Every row comes from one small tree of marks. Brackets hold a mark, then the marks that hang from it, in the order of their numbers. Every link used is in the known rows. Which tree was each row made from?
(in the rows, 128 means zero)
Known rows
[k_344 [k_842 k_188 [k_441 k_280 k_390 [k_652 k_773]]]]: [ 75 129 124 178 114 144 150 155 109 151 149 152 114 135 145 119 118  95
 124 163 127 140 129  19 118 126 192 112 115  82 117 114 159 134 127 121
 144 144  98 143 147 128 126 110  94 143 116 149 129 135 165 113 132  95]
[k_280 k_95 k_188 k_441]: [108 126 122 106 129 111 123 130 124 123 113 156 141 132 162 122 121  81
 117 111 124  99 133 134 131 145 120 114 140 125 158 101 114 143 130 139
  99 145 111 128 125 126 123 135 149 135 139 137 137 141 139 140 153 144]
[k_95 [k_441 k_188 k_784]]: [129 108 139 139 126 120 141 129 141 129 139 144 128 142 131 138 132  99
 120 122 126 132 124 149 218 129 138 139 132 117 134 133 155 123 136 135
 165 149 173 126 128 119 115 120 162 155 125 111 127 132 132 108 136 127]
[k_188 [k_441 k_344 k_390]]: [113 122 117 146 119 131 112 140 119 126 129 121 120 121 133 129 120  93
 128 120 122 134 107 103 156 124 146 122 138 126 124 104 148 132 133 121
 146 140  88 131 130 132 114 106 103 165  81 143 129 132 153 114 127 141]
[k_773 [k_652 [k_188 k_344 k_441]]]: [120 109 126 146 111 132 155 126 130 122 101 136 122 103 137 134 120 113
 157 125 125 137 128 119 135 123 151 126 124 115 151 114 124 139  76 132
 123 123  87 149 115 129 118 123  85 133 109 166 135 130 157 130 136 110]
[k_842 [k_441 k_652]]: [106 106 127 143 131 139 132 134 123 133 127 120 117 128 121 122 123 116
 126 144 126 137 132  77 135 119 161 132 122  91 124 104 139 131 121 120
 144 128 128 128 134 133 134 116 135 142 100 130 132 130 143 103 125 121]
[k_842 [k_188 k_280 [k_441 [k_652 k_390 k_773] k_784]]]: [ 42 149 136 167  94 151 115 165  99 134 130  99 117 112 110 118 112  92
 134 145 124 108 116  69  90 138 184 152 130 121 109  96 166 144 105 145
 132 152  94 146 141 119 120 125  91 156 142 163 125 123 174 102 132 121]
[k_390 [k_652 [k_188 [k_441 k_95 k_280 k_344 k_784]]]]: [139  80 141 176 133 140 116 168 129 129 135 145 125 132 159 154 133  83
 159 107 129 142 101 152  51 113 156 124 143  86 147  67 140 139 102 148
 171 155  74 127 122 130 103 110  31 145  45 154 125 131 179  93 142 111]
[k_784 [k_280 k_188]]: [124 132 131 119 126 115 130 122 124 125 130 155 128 134 164 114 126 123
 129 104 127 104 134 148 109 123 128 128 127 123 155 137 114 126 135 145
 137 135 109 111 120 117 139 128 155 145 115 106 121 133 126 127 145 137]
[k_842 [k_441 k_95 k_188 k_344 k_390 k_652 k_784]]: [116  63 123 183 135 125 126 148 130 136 157 116 106 155 122 142 128  71
 116 114 122 156 101  65 184 110 180 128 146  59 134  57 170 132 153 130
 184 154  70 125 142 131 115  92 134 175  53 123 131 142 162  78 130 125]
[k_441 k_95 [k_188 k_280] k_344 k_652 k_784]: [119  73 120 179 126 127 123 142 124 128 164 114 116 145 105 151 134  76
 122 106 120 130 112  91 135 123 154 138 154  80 135  62 167 127 145 146
 164 161  68 130 138 126 113 114 144 157 112 127 124 135 159  87 135 133]
[k_280 k_95 [k_441 k_344 [k_390 [k_652 k_773]] k_784]]: [105 119 132 132 128 117  91 183 128 136 123 146 128 145 143 118 117  76
 123  82 126 112  91 195 144 130 139 121 142 108 151  69 152 162 134 137
 111 151  90 138 133 128  96 117  93 155  95 150 130 140 147 128 153 152]
[k_441 k_344 k_784]: [139 107 140 148 125 118 104 129 133 126 134 126 128 137 115 132 133 106
 132 105 126 130 119 193 163 126 127 146 142 126 129 119 153 127 137 134
 154 138 124 122 132 124 120 125 130 150 111 132 129 130 136 111 128 136]
[k_280 k_95]: [129 134 127 124 136 124 125 125 137 128 126 134 133 138 134 123 124 124
 121 122 127 118 130 129 108 134 128 125 133 126 138 118 128 146 131 127
  97 132 121 141 128 129 130 130 118 125 133 137 130 132 127 134 136 134]
[k_188 [k_280 k_95 [k_441 k_344 [k_652 k_773] k_784]]]: [ 92 111 126 148 121 117  95 159 121 138 134 125 128 137 115 127 116  61
 119  95 121 100 114 145 123 141 142 140 154 113 138  66 167 153 132 151
 105 162  85 148 134 121 116 125 133 151 134 159 129 136 156 117 152 155]
[k_773 k_441 [k_652 k_188]]: [166 121 135 120 134 138 118 127 167 131 127 103 106 117 114 148 130 135
 139 148 122 146 133 127 135 122 143 129 122 115 159 125 106 144  98 137
 119 113  81 141 120 112 111 136 122 145 119 137 117 127  93 145 141 121]
[k_390 [k_652 [k_773 [k_441 k_344]]]]: [122 149 123 116 116 154  79 159 133 140 127 135 114 124 104 120 128 116
 139 109 130 126 120 150 105 126 144 125 132 121 132 112 144 141 124 124
 140 133 100 124 135 124 105 125 106 142  97 122 127 130 117 121 140 133]
[k_390 [k_652 k_773]]: [100 142 129 125 120 144 119 162 115 142 116 135 122 128 124 111 126 133
 141 116 134 120 118 144  97 127 137 121 119 116 124 117 134 137 121 126
 127 129 126 128 131 129 114 125  99 117 120 127 124 125 138 123 135 129]
[k_344 [k_441 k_188 k_280 k_390 k_784]]: [132 103 127 168 133 124 154 139 122 128 165 125 118 146 162 165 133  95
 121 138 126 147  90 130 165 112 139 123 135  95 153  62 160 139 132 147
 185 161 132 132 127 119 109 108 128 152  81 111 124 136 143 112 134 110]
[k_95 k_441]: [131 131 133 121 127 128 132 128 135 126 126 139 127 132 129 131 126 114
 126 130 128 125 126 120 188 133 132 126 124 131 120 157 130 120 128 121
 138 133 152 123 127 122 125 119 143 143 145 126 130 129 127 130 131 129]
[k_441 [k_280 k_188]]: [118 127 122 131 123 123 137 128 118 127 136 140 127 135 164 136 131 101
 134 123 127 121 127 132 120 132 125 114 132 115 152 133 113 124 134 145
 159 142 120 118 123 123 124 129 148 136 133 112 124 135 141 120 141 121]
[k_441 k_95 [k_188 k_280 k_344] k_390 k_784]: [113  96 124 178 113 127 156 144 104 114 158 139 122 136 134 149 127  78
 124 102 124 131 109 108 121 124 149 127 148  98 151  88 153 132 124 142
 151 160  56 131 125 126 115 109 111 136 146 159 135 141 164 124 134 116]
[k_773 k_441]: [143 140 127 111 131 142 112 128 140 130 137 122 120 122 118 135 128 124
 123 139 126 132 136 124 114 129 131 132 133 132 143 123 122 135 124 128
 125 125 111 126 126 119 122 134 138 132 120 131 128 131 103 138 135 123]
[k_784 [k_280 [k_441 k_188 k_344 k_390 k_652]]]: [123  86 106 146 129 104 124 157 151 125 149 159 121 144 163 131 124  66
 103  93 121 127 105  63 194 111 157 116 144  89 165  51 154 133 148 154
 141 151  91 138 127 127 101 109 160 196  56  92 118 145 143  90 153 151]
[k_95 [k_441 k_390]]: [132 133 125 128 130 125 136 141 133 124 137 131 118 139 136 133 120 109
 115 131 127 132 107 100 219 126 137 116 123 128 121 155 130 126 134 120
 138 133 134 124 127 124 114 108 135 160 143 130 127 133 122 133 130 135]
[k_280 k_188 [k_441 k_95]]: [110 108 120 114 128 113 129 136 110 125 123 150 131 132 159 134 122  81
 124 118 125 112 125 103 115 137 129 114 142 111 144  99 108 129 131 136
 125 148  77 112 125 127 120 124 146 122 123 137 140 139 142 133 149 129]
[k_652 k_390 k_773]: [103 167 123 123 111 137 104 149 120 130 120 116 117 128 123 117 119 123
 135 128 133 128 121 101 115 131 143 134 125 144 105 136 140 140 121 135
 130 132 123 138 137 127 119 126 112 142 126 129 124 126 135 129 130 133]
[k_842 [k_441 k_95 k_188 k_344 k_390]]: [127  90 115 166 129 134 114 133 134 130 144 124 114 143 130 143 126  79
 128 125 124 153 115  48 136 117 169 115 142  79 118  85 156 130 152 112
 173 151  70 127 140 135 120  94 112 165  68 119 132 139 158 103 124 127]
[k_280 k_441]: [120 118 127 115 127 117 123 138 125 124 120 139 136 126 145 133 124  97
 124 123 126 121 130 128 130 135 126 127 135 127 140 103 124 131 123 135
 115 138 125 130 125 129 119 132 135 128 121 137 133 132 133 131 140 133]
[k_842 [k_441 k_188 k_280 k_344 k_784]]: [136  82 134 172 122 131 112 127 141 130 144 133 127 141 145 149 136  69
 143 119 126 149 136 154 130 118 158 138 143  85 139  90 168 131 145 139
 202 160 145 132 134 126 125 116 128 167  63 107 127 135 165  80 129 115]
[k_784 [k_280 [k_95 k_441] [k_188 k_344]]]: [115 142 130 116 117 109 151 116 126 112 117 198 139 138 179 111 119  91
 125  78 127  89 134 153 158 132 133 122 131 127 168 160 121 139 126 135
 113 146 124 123 114 119 135 122 145 151 151 127 138 144 140 138 156 132]
[k_441 k_188 k_344]: [132 109 114 146 120 127 113 121 146 127 135 140 129 134 119 137 135 100
 127 112 125 136 126 105 162 124 140 127 140 115 127 106 158 122 146 128
 157 140 131 134 133 133 116 120 142 161 100  99 126 134 145  99 130 137]
[k_280 [k_188 k_344 k_441]]: [ 78 132 118 133 101 132 147 120  86 120 107 162 134 109 154 116 121  94
 140 110 126 110 135 128 133 135 137 123 135 127 149 125 133 127 105 127
 140 141 106 118 121 133 125 122 124 128 128 148 149 138 172 120 137 116]

Which tree is each row?
[122 120 141 139 132 112 127 156 128 115 142 131 117 142 147 117 124 117
 122 107 130 124 116 147 135 109 145 155 129 116 148 101 139 142 123 164
 138 138 119 129 128 118 124 127 136 168  85 122 113 131 125 102 141 132]	[k_441 [k_652 k_390] [k_784 k_280]]
[118 124 112 141 127 132 134 157 131 115 143 118 116 137 149 137 126 101
 128 135 130 141 117  71 129 120 148 121 128 109 135 106 125 134 124 152
 148 137 130 140 132 131 114 124 124 161 107 121 114 133 141 101 135 120]	[k_441 k_280 [k_652 k_390]]
[103 116 139 186 114 133 121 137 114 120 148 145 130 127 107 133 126  90
 123 131 118 121 128 141 144 136 151 140 136 121 120 135 168 123 131 129
 136 146  86 128 147 125 115 123  97 161 175 174 128 130 158 122 124 123]	[k_441 [k_344 [k_842 [k_188 k_280]]] k_390 k_784]
[109 102 156 168 116 138  96 119 135 130 123 127 134 125 110 127 126  96
 141 132 124 131 131 152 136 129 168 151 132 107 114 125 160 130 139 114
 160 140 126 127 143 124 136 120 101 159 115 136 139 130 158 101 118 114]	[k_842 k_188 [k_441 k_344 k_784]]
[101 121 107 140 123 135 136 149 141 117 133 120 115 137 123 132 130 109
 116 133 128 141 123  46 174 119 156 128 129 105 132  90 145 132 128 146
 148 136 136 144 139 135 109 122 148 174 105 104 118 135 143  91 135 130]	[k_441 k_188 [k_652 k_390]]
[133 128 124 125 132 125 136 124 154 128 132 152 134 144 139 133 128  99
 114 120 125 121 133  96 183 135 141 120 131 117 136 126 144 139 141 123
 120 149 161 143 126 127 122 121 147 153 134 113 127 136 132 121 141 135]	[k_280 [k_95 [k_441 k_188]]]
[ 71 156 109 136  90 131 149 155 101 118 125 165 113 137 162 121 116  68
 136 108 131 119 111  67 207 134 157 114 128 121 137 157 137 127 110 151
 168 153 129 127 130 125 104 112 149 170 154 121 133 144 165 109 150 118]	[k_95 [k_441 [k_280 [k_188 k_344]] [k_652 k_390 k_773]]]
[ 99 166 124 140 105 152 108 155 123 136 108 117 115 110 136 126 117 118
 146 139 133 134 117  64  83 127 163 134 124 146 108 119 143 143  82 141
 136 134 103 145 127 131 114 118  59 152  93 154 124 122 163 128 133 130]	[k_652 [k_188 k_441] k_390 k_773]
[151 104 107 149 137 132 113 157 142 128 177 119 101 149 136 155 127  80
 114 125 123 152  94  45 138 113 157 105 148  89 154  73 131 140 144 141
 154 146  32 130 132 120 103 104 127 164  74 126 122 145 120 110 144 120]	[k_773 [k_441 k_95 k_280 k_344 k_390 k_652]]
[103  99 143 150 134 118 150 130 100 131 141 173 123 141 156 103 127 101
 124 124 124 118 155 165 124 111 149 150 123  83 155 113 148 128 124 140
 158 143 117 105 131 116 139 125 161 148  92 141 129 133 146 104 145 115]	[k_344 [k_842 [k_441 k_652 [k_784 [k_280 k_188]]]]]
[118 134 114 134 129 118 131 128 124 118 130 183 126 149 144 120 120  79
 110 114 120 116 130 124 228 138 131 109 131 121 133 162 145 131 143 118
 130 147 109 118 140 129 107 112 146 181 156 150 135 143 142 130 142 145]	[k_280 [k_95 [k_441 [k_344 k_842] k_390]] k_188]
[113 101 129 139 116 108 146 135 130 117 122 182 148 133 160 135 126  65
 118  90 127 116 135 169 150 136 131 134 152 112 174  69 153 151 123 145
 107 158 126 150 121 130 113 132 133 132 121 146 144 148 159 118 154 127]	[k_280 k_95 [k_441 [k_188 k_344] k_784]]
[119 102 120 143 146 130 152 133 106 132 144 119 112 140 123 145 126 125
 121 143 127 134  96  61 121 111 146 122 129  94 118  61 142 136 119 123
 140 142  85 127 133 126 124 104 123 116  97 135 136 130 139 120 131 113]	[k_344 [k_441 k_95 k_652]]
[139 112 119 163 119 139 115 133 141 129 129 138 126 118 156 151 130  89
 151 125 126 142 119 100  91 121 151 120 139 121 133 102 143 131 102 143
 160 146 105 142 120 132 118 116  63 159  71 138 124 128 169 108 134 121]	[k_652 [k_188 [k_441 k_280 k_344]]]
[110 107 131 152 138 118 142 150 123 136 149 130 128 140 160 133 125  86
 124 124 125 124 116 137 102 127 145 132 143  97 165  58 147 155 127 147
 125 157 118 149 125 121 124 125 115 138  73 148 127 136 157 101 149 120]	[k_188 [k_441 [k_280 k_95] k_652 k_784]]
[109 116 126 158 111 161 144 153 121 109 114 157 131 108 131 139 130 118
 153 108 128 121 123 134  64 124 147 122 123 112 146 123 121 132  71 138
 128 127 100 131 117 140 113 125  46 131 175 169 132 126 166 132 131 119]	[k_390 [k_652 [k_188 k_280 k_344]]]
[131 120 129 141 136 133 126 127 131 130 129 134 132 137 160 136 124  98
 138 135 129 129 142 121  54 128 149 120 129  99 140 109 129 149 135 125
 132 147 132 144 129 127 145 123 100 133 101 139 130 134 145 121 134 116]	[k_842 [k_441 [k_280 k_95]]]
[ 74 114 140 177 117 140 158 125  98 120 135 145 136 126 114 141 119  99
 124 128 122 101 108 120 116 131 163 144 134 103 149  70 165 151  99 130
 108 152 103 147 133 124 132 122  92 129 186 172 147 135 168 120 132 107]	[k_842 [k_188 [k_280 k_95] [k_344 [k_441 k_652 k_784]]]]
[ 87 138 109 153 112 138 145 138  94 114 129 140 131 112 145 128 111  82
 128 116 122 107 121  99  79 138 147 119 142 126 150  96 142 152 106 125
  96 149  69 150 120 133 125 115  79 137 151 188 139 137 171 143 133 131]	[k_188 [k_280 k_95] k_344 [k_441 k_390]]
[136  89 110 159 136 121 126 144 130 129 156 131 116 148 139 145 131  88
 130 113 127 142 105  67 121 118 150 112 145  88 134  82 136 127 146 141
 154 148  75 133 133 127 118 110 122 145  82 120 124 139 150  96 138 122]	[k_441 k_95 k_280 k_344 k_652]
[146 126 146 139 142 101 129 142 139 128 153 144 126 151 166 120 120 116
 111  99 127 112 109 187 115 116 132 137 133 118 168 101 133 155 143 150
 105 140  94 135 121 114 133 122 118 151  97 138 118 135 115 138 147 141]	[k_441 k_390 [k_784 [k_280 k_95]]]
[ 72 127 126 169 103 145 104 147 129 151 130 118 111 130 108 114 115  96
 123 129 123 134 103  27 165 123 197 120 125  94 108 111 165 134 141 112
 150 133  84 138 149 130 124  99 102 173 110 127 133 136 161 103 124 125]	[k_842 k_188 [k_441 k_344 k_390 [k_652 k_773]]]
[151 135 116 138 129 153 118 160 159 119 147 119 105 126 143 157 131 107
 127 148 128 154 114  49 110 118 161 124 130 114 157 102 115 144  93 163
 149 130  96 142 126 124 104 129  95 177  98 134 113 135 123 114 142 113]	[k_773 [k_441 k_280 [k_652 k_188 k_390]]]
[143 115 146 140 131 117 136 139 131 125 145 141 129 144 154 145 129  93
 132 124 129 130 122 178 175 128 129 132 131 121 141 146 136 127 138 140
 164 150 162 124 122 113 122 122 140 145 129 125 126 131 131 120 139 117]	[k_95 [k_441 k_280 k_784]]
[108 131 112 152 117 125 156 142 108 119 136 160 131 126 183 133 115  76
 129 109 128 124 113 107  94 129 145 105 141 117 164  89 135 154 115 132
 116 152  90 153 117 134 122 113  77 137 101 163 140 144 169 128 141 114]	[k_188 k_344 [k_441 [k_280 k_95] k_390]]
[129  96 136 147 128 116 119 141 138 127 139 134 122 145 110 131 127  90
 120 108 124 130 107 147 252 125 145 142 137 111 128 127 160 124 138 133
 163 140 146 120 135 121 111 114 160 175 118 125 130 135 137  92 134 139]	[k_95 [k_441 k_344 k_652 k_784]]
[113 108 134 163 127 139 144 121 110 124 145 113 125 128 118 160 131 108
 130 141 123 123 119 148 120 123 137 147 135 108 128  71 169 134 114 137
 168 160 136 129 130 119 126 121 136 137 135 130 127 124 147 117 127 121]	[k_344 [k_441 [k_188 k_280] k_784]]
[101 139 126 149 114 162 117 164 125 135 120 126 119 115 118 130 127 131
 150 120 129 117 115 117  42 127 148 123 117 117 122 124 129 136  86 140
 127 132 101 134 126 131 116 125  57 131 157 151 118 118 152 138 134 134]	[k_390 [k_652 [k_188 k_280] k_773]]
[121 121 131 152 133 117 137 152 119 133 152 128 126 139 174 137 119  82
 123 123 125 128 108 154 100 128 138 122 144 111 163  79 138 161 131 144
 127 157 102 145 124 121 121 117  96 144  79 157 126 136 149 122 144 124]	[k_188 [k_441 [k_280 k_95] k_390 k_784]]
[100 118 135 155 109 124 150 144  98 121 129 146 127 118 150 125 118  93
 131 110 125 130 107 162 160 124 142 134 140 127 150 103 151 138 109 131
 139 142  97 129 120 131 115 112  97 135 104 172 143 138 162 122 131 115]	[k_188 k_344 [k_441 k_390 k_784]]
